What can hang from each mark:
J_65: J_687 J_898
J_687: J_65 J_367
J_442: J_70
J_70: J_442 J_898
J_367: J_687 J_954 J_972
J_954: J_367 J_898
J_972: J_367
J_898: J_954

Each row was made from one small tree. The marks that hang from a mark follow it in brackets, in the order of their numbers. Every link used is in the known rows. Write each row's tree.
Known rows:
J_70[J_442]: [ 0.54 -0.21 -0.27 -0.66 -0.17  0.44  0.75 -0.48  0.36 -0.35  0.39  0.83
 -0.55  0.37  0.70 -1.39  0.14 -3.20 -0.22 -0.78  0.50 -0.67]
J_442[J_70[J_898[J_954[J_367]]]]: [-0.11  0.57  0.95 -1.00  0.40  1.31  0.27 -0.19  1.72  5.17 -0.07  3.22
  1.39  4.13 -2.31 -1.34  5.03 -2.31  0.51  0.79 -2.51 -0.57]
J_898[J_954[J_367[J_687[J_65]]]]: [-1.25 -0.77  0.20 -1.19 -0.53  1.35  0.86  1.36  0.06  3.44 -0.03 -0.08
  0.96  1.63 -2.62  0.16  2.40 -3.10 -0.31  1.96 -3.07 -0.34]
J_972[J_367[J_687 J_954]]: [-1.06  0.20 -0.77  0.40  0.03  0.35  0.73  0.91 -0.56 -0.02  0.25 -1.96
  1.33  3.98 -1.64 -0.82  0.58 -1.70 -1.88  1.57 -0.91  2.48]
J_954[J_367[J_972] J_898]: [-1.10  0.49  1.14 -0.77  0.32  2.19 -0.11  0.26  1.26  6.49 -0.48  0.77
  0.99  2.42 -1.76  0.06  1.00  3.33  0.62  0.72 -2.53  0.50]
J_972[J_367[J_687[J_65] J_954[J_898]]]: [-1.57 -1.32 -0.33 -1.08 -0.16  1.01  0.68  0.78  0.03  2.82  0.67 -1.74
  1.90  2.31 -2.30  0.11  0.67 -1.78 -2.36  1.46 -2.70  1.55]
J_65[J_687[J_367] J_898]: [-1.07 -0.90 -3.11  0.47  1.20  1.84 -1.74  0.65  0.00 -3.18 -0.66 -3.53
 -0.11  0.67  0.09  3.07  0.42 -0.31  0.50  5.82 -0.29  0.44]
J_70[J_442 J_898[J_954]]: [ 0.54  0.08 -1.25 -1.28 -0.09  1.20  2.35 -0.53  1.27  1.40  0.59  2.50
 -0.33  3.95  0.40 -2.51  2.93 -5.50 -0.40 -0.30  0.25 -0.45]
J_954[J_367[J_687 J_972] J_898]: [-1.52  0.54  1.40 -0.81  0.19  2.45  0.21  1.06  0.59  6.12 -0.73  0.05
  1.52  3.74 -2.67 -0.20  0.66  0.79  0.70  0.90 -2.98 -0.50]
J_65[J_687[J_367[J_972]]]: [-0.43  0.67 -2.10 -0.59  1.68  1.55 -1.05  2.05 -0.78 -2.88 -0.28 -2.06
  0.68  1.30 -0.58  1.84 -0.17  3.05  0.42  4.39 -0.92 -0.15]
J_65[J_687[J_367[J_972]] J_898[J_954]]: [-2.02  0.50 -2.53  0.51  0.79  2.64 -0.74  1.63 -0.02 -2.07 -0.63 -3.89
  0.64  4.66 -1.17  2.38  2.66  2.84  0.64  6.76 -1.28  1.93]
J_442[J_70[J_898]]: [ 0.73  0.08  1.14 -1.01  0.62  0.10 -0.52 -0.67  0.72  1.25  0.36  2.08
  1.20  1.15 -0.58 -0.97  1.77 -2.14  0.46 -1.12 -0.63 -1.93]
J_898[J_954]: [-0.53  0.58 -0.18  0.15 -0.37  0.33  1.05  0.45  0.36  0.74 -0.05  0.51
 -0.01  2.75 -0.97 -0.52  2.54  0.01 -0.21  1.07 -0.64  1.10]
J_65[J_898]: [-1.04 -0.80 -0.25  0.85 -0.40  0.87 -0.72 -0.97  0.44  0.04 -0.31 -2.32
 -0.02  0.66  0.40  1.03  0.25 -0.24  0.48  1.30  0.30  1.07]
J_65[J_687 J_898]: [-1.86 -0.32 -1.12  1.29  0.16  1.13 -1.40  0.37  0.37 -0.94 -0.54 -2.85
 -0.09  0.18  0.20  2.38  0.95  0.03  0.50  4.82  0.52  0.96]
J_367[J_687[J_65] J_954[J_898] J_972]: [-1.78 -0.49  2.09 -1.90 -0.28  1.81  0.50  1.38 -0.72  3.32  0.36 -1.37
  2.08  2.80 -2.52  0.43 -0.51  1.47  0.24 -0.22 -2.88  0.89]
J_367[J_687 J_972]: [-0.72  0.92  1.08 -0.24 -0.05  0.74  0.25  1.23 -0.97  0.14 -0.22 -1.50
  1.25  2.61 -1.26 -0.42 -0.62  0.65  0.49  0.03 -0.73 -0.64]
J_65[J_687 J_898[J_954[J_367[J_972]]]]: [-3.07  0.94 -0.54  1.18 -0.02  2.92 -0.60  1.36  1.06  3.33 -0.91 -2.52
  0.77  4.41 -1.79  1.66  3.82  2.98  0.91  6.57 -1.62  2.77]
J_954[J_367 J_898]: [-0.79 -0.34  0.35 -0.51  0.26  1.67 -0.10 -0.18  1.56  6.06 -0.51  1.54
  0.27  1.07 -1.42  0.22  1.32  0.15  0.15  0.83 -2.30  0.05]
J_65[J_687]: [-0.88  0.40 -0.89  0.42  0.56  0.37 -0.72  1.27 -0.06 -1.04 -0.28 -0.53
 -0.08 -0.51 -0.13  1.28  0.60  0.30  0.00  3.55  0.22 -0.06]

Which tree is each row?
[-1.54 -0.84  1.54 -2.00  0.00  2.39 -0.04  1.09  0.25  6.08 -0.10 -0.59
  1.87  1.17 -2.59  0.54  0.19  0.39  0.32  0.66 -3.75 -1.24] | J_954[J_367[J_687[J_65] J_972] J_898]
[-0.51  0.81 -0.21 -1.66  0.07  2.90  2.32  0.73  0.98  4.64  0.05  1.67
  0.99  6.75 -1.54 -2.76  3.01 -5.02  0.39  0.60 -1.68 -0.80] | J_70[J_442 J_898[J_954[J_367[J_687 J_972]]]]
[-0.12 -0.06 -1.00 -1.44 -0.04  2.37  2.34  0.22  1.25  4.20  0.03  2.53
  0.26  5.46 -1.30 -2.51  3.36 -8.18 -0.05  0.71 -1.40 -1.17] | J_70[J_442 J_898[J_954[J_367[J_687]]]]
[-1.40 -2.10  0.16 -0.35 -0.80  0.95 -0.67 -0.10 -0.58 -0.36  0.06 -3.60
  0.78 -0.62 -0.48  1.69 -0.48 -3.20  0.17  1.27 -0.87 -0.72] | J_367[J_687[J_65[J_898]]]
[-1.36  0.80  1.67 -0.65 -0.03  1.67  0.41  0.56  0.28  3.71 -0.05 -0.07
  1.21  4.07 -1.73 -0.15  0.23  4.37  0.53 -0.22 -1.66  2.65] | J_367[J_954[J_898] J_972]
[-1.25 -0.31  1.68 -1.50 -0.36  1.02  0.37  1.60 -1.61  0.43  0.48 -2.24
  1.88  1.85 -1.88  0.37 -1.11  1.09  0.26 -0.25 -1.89  1.10] | J_367[J_687[J_65] J_954 J_972]
[-0.57  0.28 -0.32 -1.52  0.99  2.26  0.10  0.83 -0.16  1.44 -0.14 -0.76
  1.23  4.57 -1.81  0.58 -0.16  4.01  0.46  0.80 -2.53  2.11] | J_687[J_367[J_954[J_898] J_972]]
[-0.69  0.15 -0.64 -0.84  0.14  1.94  1.56  0.75  0.91  4.59 -0.38  1.65
  0.81  5.08 -1.98 -1.18  3.21 -4.96  0.06  1.49 -1.88 -0.48] | J_70[J_898[J_954[J_367[J_687]]]]
[-0.62 -1.29 -1.16 -0.66 -0.04 -0.12  0.21  0.75 -0.58 -0.48  0.72 -2.47
  1.44 -0.47 -0.91  0.07  0.15 -3.01 -2.44  1.43 -1.36 -0.64] | J_972[J_367[J_687[J_65]]]
[ 0.23 -0.13 -1.26 -1.43  0.11  2.10  2.10 -0.50  1.96  4.50  0.27  3.18
 -0.21  4.13 -0.39 -2.36  3.58 -5.70 -0.13  0.44 -0.97 -0.14] | J_70[J_442 J_898[J_954[J_367]]]
[-1.35 -0.03  1.15 -0.53 -0.23  1.36  0.75  0.84 -0.11  3.00 -0.28  0.10
  0.97  4.06 -2.35 -0.16  0.26 -1.29  0.20  0.20 -1.81  1.18] | J_367[J_687 J_954[J_898]]
[-1.65  1.42  0.90 -0.26 -0.31  1.99  1.15  1.75  0.05  3.97 -0.59 -0.38
  1.32  5.56 -2.94 -0.82  2.67  0.44  0.49  1.98 -2.58  0.78] | J_898[J_954[J_367[J_687 J_972]]]
[-2.42  0.22 -1.27  1.49 -0.33  1.47 -0.47  0.86  0.68 -0.23 -0.57 -2.43
 -0.08  2.88 -0.70  1.73  3.49  0.03  0.25  5.89 -0.17  2.07] | J_65[J_687 J_898[J_954]]
[-2.12 -1.48 -1.56  0.45 -0.89  1.06  0.57  0.30  0.29  0.29  0.41 -4.32
  1.41  3.02 -1.46  0.52  3.00 -3.19 -2.19  3.76 -1.66  1.46] | J_972[J_367[J_687[J_65[J_898[J_954]]]]]
[-2.27 -1.10  1.48 -0.61 -0.77  1.91 -0.27  0.67 -1.19  0.49  0.20 -4.54
  1.76  2.50 -1.50  1.31 -0.85  0.88  0.70  1.09 -1.52  2.14] | J_367[J_687[J_65[J_898]] J_954 J_972]
[-0.88  0.09  2.15 -2.42  0.18  1.94  0.32  1.15  0.43  5.14  0.35  1.15
  2.85  4.17 -3.39 -1.04  3.92 -2.12  0.63  0.63 -4.00 -1.88] | J_442[J_70[J_898[J_954[J_367[J_687[J_65] J_972]]]]]
[-1.54  0.02 -0.42  0.13  0.04  1.13  0.87  0.69  0.39  2.90  0.06 -1.14
  1.60  4.93 -2.38 -0.70  1.21 -1.31 -1.95  1.55 -1.94  2.25] | J_972[J_367[J_687 J_954[J_898]]]
[-1.26  0.52  0.07 -0.04 -0.35  1.53  1.09  1.25  0.40  3.53 -0.60  0.50
  0.65  4.29 -2.70 -0.61  2.94 -2.74  0.09  2.13 -2.31  0.36] | J_898[J_954[J_367[J_687]]]
[-1.15 -1.20 -1.49 -1.09  0.07  2.21 -0.25  0.44 -0.25 -1.16  0.18 -3.85
  1.05  2.62 -0.89  1.85  1.61  2.12  0.27  2.98 -2.20  1.27] | J_687[J_65[J_898[J_954]] J_367[J_972]]
[-2.24 -0.32 -0.14  0.81 -0.75  2.35  0.37  0.28  0.81  3.58 -0.93 -1.77
  0.59  4.95 -2.27  0.44  3.22 -2.94  0.59  3.36 -2.03  1.40] | J_65[J_898[J_954[J_367[J_687]]]]
[-0.53 -1.76 -1.35 -1.31  0.55  1.85 -1.21 -0.09 -0.62 -1.91  0.20 -4.39
  1.04 -0.14  0.03  2.44 -0.97  2.08  0.48  1.94 -1.57  0.20] | J_687[J_65[J_898] J_367[J_972]]
